Known rows, with every step that occurs:
B J A: -1  3  6  -14  4  13  26  17  34  23  5  -44  3  37  -12  1  8  -2  1  7  9  14  12  10  -3  18  0  6
V B C M J: 27  -23  -2  48  -4  -5  51  -3  47  -4  -9  29  37  3  5  2  0  -57  37  0  17  2  -11  -5  -4  15  18  6
T C: -15  4  1  -16  3  2  9  6  -25  3  4  -6  -8  -11  1  -6  0  1  -9  5  -32  -24  3  12  23  -10  -11  16
T C S: -11  18  -1  -23  8  0  -12  -20  -21  5  -6  6  -25  -24  10  -7  2  -10  -9  -11  -36  -35  1  23  10  -9  -8  -14
T C M J: 20  -3  -1  31  -3  4  -44  -27  41  0  -5  -5  -22  -7  8  -1  -4  -11  -2  3  -34  -25  -15  2  27  -7  -6  4
S C L: -18  -2  1  -14  8  -23  -16  20  -23  -1  1  16  44  -20  0  2  -3  23  -1  -10  19  11  4  -46  -3  7  12  7
J A C: -14  -2  1  -17  0  6  -8  14  -37  13  5  -74  -40  24  -9  5  1  5  -19  4  15  1  9  6  -13  26  -15  17
B J S: -2  8  4  -9  -3  9  29  15  36  1  -2  3  4  10  -5  -3  5  9  0  3  17  16  -4  3  4  6  -1  -39
J A: -17  3  1  -17  2  9  3  13  -36  16  5  -51  -1  34  -8  0  10  -4  0  2  -2  7  8  9  -6  19  2  13
M J T C S: -3  20  -5  -10  -1  5  -65  -29  27  -11  -5  9  -21  -7  13  -4  -4  17  -8  -9  -41  -27  -35  26  16  -75  -8  -21
B J M C L: -10  1  -5  -17  18  -18  -31  21  40  -17  0  31  14  -15  6  -5  18  13  -17  -6  7  11  15  -38  2  22  5  -11
B J: 2  6  4  -10  3  7  28  17  47  3  3  7  4  -2  -5  0  -2  -5  4  4  16  10  14  10  3  3  1  6
J S: -17  5  0  -14  -6  7  5  14  -38  -5  -2  -3  0  10  -1  -4  5  6  -4  3  5  10  -7  1  0  6  2  -31
S C M J A: 21  -8  -2  23  -1  12  -49  -20  26  16  0  -43  44  29  -8  7  -1  28  1  1  12  17  -10  -2  3  23  9  -13
B V: -21  -23  1  -55  -5  6  24  17  -45  3  -1  16  10  -7  1  -3  -4  -3  -3  7  14  8  6  18  4  -25  -2  14
C S: -9  16  0  -19  5  1  -16  -12  -20  -3  -7  14  -16  -16  8  -2  0  -15  1  -12  1  -6  7  20  -11  4  7  -16
M J S C L: -8  0  -4  -1  1  -19  -59  11  30  -3  -6  11  46  -1  3  4  -2  39  -2  -10  17  21  -32  -53  -2  11  13  -48
V B J T C: 4  0  2  3  -1  -5  103  5  35  -6  8  17  -6  1  -2  -6  6  16  5  6  -19  -18  -9  13  22  -65  -17  16
S C M: 13  -7  1  14  0  6  -2  -11  -21  -3  2  6  46  -15  -3  1  -9  23  0  -1  19  11  9  1  6  7  9  -3
L C A: -8  20  2  -16  -1  -10  -16  -5  -24  -1  8  41  6  -16  -4  8  -8  4  6  5  -37  16  13  -3  -16  4  1  16
B C: -16  -8  1  -16  0  9  21  29  -21  -1  -1  11  54  -2  -1  -5  2  -37  18  3  18  6  9  9  -6  3  13  20
M C L: -7  -6  0  3  4  -19  -57  25  -16  0  5  26  10  -5  6  -2  4  34  -17  -8  0  9  7  -56  -19  9  12  26
V B C: -9  -16  1  -1  2  -7  103  28  -19  0  1  28  50  -3  -1  -3  6  -45  33  0  20  3  9  4  -11  13  13  19
C A: -10  14  2  -9  -2  0  1  -2  -26  -1  8  46  -20  -16  -5  1  -2  -19  7  4  7  4  13  6  -6  4  6  14
T C L: -21  4  2  -11  8  -23  -14  10  -23  4  0  4  -23  -13  10  -4  2  -18  -7  -3  -34  -25  1  -43  13  -9  -4  25
V B: -7  -5  0  0  2  -9  85  18  -18  -3  3  21  -3  -6  0  0  2  -13  15  1  7  5  7  2  -4  12  3  18
A C: -12  -2  2  -15  -1  -1  -4  16  -25  -5  4  -23  -38  -14  -2  3  -10  4  -16  3  21  -2  8  6  -4  13  -16  19
L C: -11  10  3  -20  2  -3  -10  15  -22  -4  4  -3  26  -7  -2  6  -10  17  0  4  -39  17  9  -1  -8  5  -1  17
J T C: -18  7  0  -17  -6  6  1  4  -40  -8  7  -5  -7  1  3  -8  2  22  -11  6  -34  -22  -12  16  24  -75  -11  23
M J: -1  4  -1  -3  -2  5  -39  13  41  -3  -3  3  -1  -2  1  4  -7  -2  5  3  3  10  -13  6  6  7  5  6

Rows:
15  -11  3  19  -4  0  -12  -10  -23  -6  -2  -23  -52  -13  3  4  -8  -11  -14  2  22  -9  12  -1  -4  13  -11  15 : A C M
13  3  2  14  -1  -4  -19  -13  -19  -4  -2  0  10  -4  4  7  -12  1  3  3  -40  11  10  -8  -6  5  2  12 : L C M
20  -4  -3  30  -3  11  -49  -17  30  14  -5  -48  -16  39  -4  4  4  -14  6  3  -4  8  -8  -2  0  20  9  2 : C M J A
-3  8  4  -12  -2  8  22  4  29  -4  6  1  -3  5  -1  -7  2  22  -9  8  -21  -19  -9  17  27  -74  -15  14 : B J T C
6  -4  -1  20  -9  8  -9  -22  -37  -12  2  -1  -23  6  7  -7  3  5  -8  7  -36  -25  -8  10  25  -74  -10  21 : J T C M
26  3  0  25  -3  0  -63  -19  45  -4  -5  1  9  1  4  10  -15  5  5  1  -41  18  -9  -9  -3  7  4  4 : L C M J
17  -2  -2  29  -10  3  -44  -30  28  -4  -9  -9  -22  8  8  -5  0  2  -4  2  -32  -20  -28  -4  26  -4  -8  -44 : T C M J S
8  -16  2  19  -3  7  14  3  -19  -2  -5  11  39  0  3  -4  1  -54  20  1  17  0  12  3  -4  4  18  15 : B C M
33  -16  2  36  2  -2  86  -12  41  17  2  -50  -53  28  -7  7  4  -16  -3  1  31  -1  16  -3  -13  37  -16  6 : V B J A C M
7  -4  2  -2  2  -7  109  12  37  2  2  24  63  -1  -11  0  5  44  9  0  34  20  -7  -3  2  18  -2  -55 : V B J S C
-17  -4  2  -9  5  -24  -24  21  -22  -6  -1  -14  -53  -17  5  4  -6  -10  -17  -7  20  -3  8  -48  -11  13  -4  25 : A C L
12  5  0  -5  12  -6  74  -14  40  18  -3  -39  -53  13  -3  7  5  -10  -6  -12  25  -7  15  15  -26  38  -16  -23 : V B J A C S
9  -11  2  17  -2  6  -15  -11  -34  13  0  -72  -54  24  -4  4  0  -11  -16  3  14  -4  14  -2  -11  27  -10  12 : J A C M
17  -15  -1  31  -10  10  -30  -7  32  -7  -13  8  38  17  5  -3  4  -34  19  -1  17  8  -22  -5  -1  8  18  -42 : B C M J S
-5  11  0  -21  5  -1  -23  -13  -19  -6  -6  -11  -54  -26  5  4  -8  -5  -18  -13  17  -15  10  18  -17  11  -10  -15 : A C S
-16  15  -1  -10  -8  0  -4  -15  -43  -9  13  41  -24  -7  -1  -6  2  9  -4  9  -32  -22  -7  15  16  -75  -7  20 : J T C A
22  -4  -4  33  -12  11  -53  -17  30  -17  -3  6  -14  14  4  1  -7  4  8  2  1  5  -27  5  8  -62  7  10 : C M J T
3  12  -2  -8  4  4  -57  -9  -17  -3  1  27  11  -16  7  -3  1  39  -17  -12  -2  2  9  9  -21  10  5  -15 : M C S
3  -7  -5  -10  14  -7  75  17  39  -18  4  39  27  -14  -3  -5  20  23  -5  2  13  13  16  11  7  31  -4  -16 : V B J M C
23  -25  -3  44  -1  2  47  -7  37  14  -7  -22  34  43  -1  3  11  -57  37  0  12  6  -9  -4  -12  30  16  7 : V B C M J A
-9  10  0  -14  1  0  2  -2  -30  0  11  51  42  -27  -10  3  -6  25  2  2  19  13  11  6  -4  7  5  -3 : S C A
-12  13  0  -16  -6  0  0  -7  -42  -3  7  45  43  -10  -12  -1  -2  38  -2  2  22  16  -4  0  -4  9  3  -49 : J S C A
24  -4  0  33  -5  5  -46  -16  44  -5  -7  5  -14  -1  4  3  -8  -17  9  1  2  4  -12  0  8  6  7  2 : C M J
-9  10  -2  -25  7  6  -28  -12  -33  13  -3  -63  -56  11  0  5  2  -2  -19  -11  9  -9  9  19  -24  26  -13  -16 : J A C S
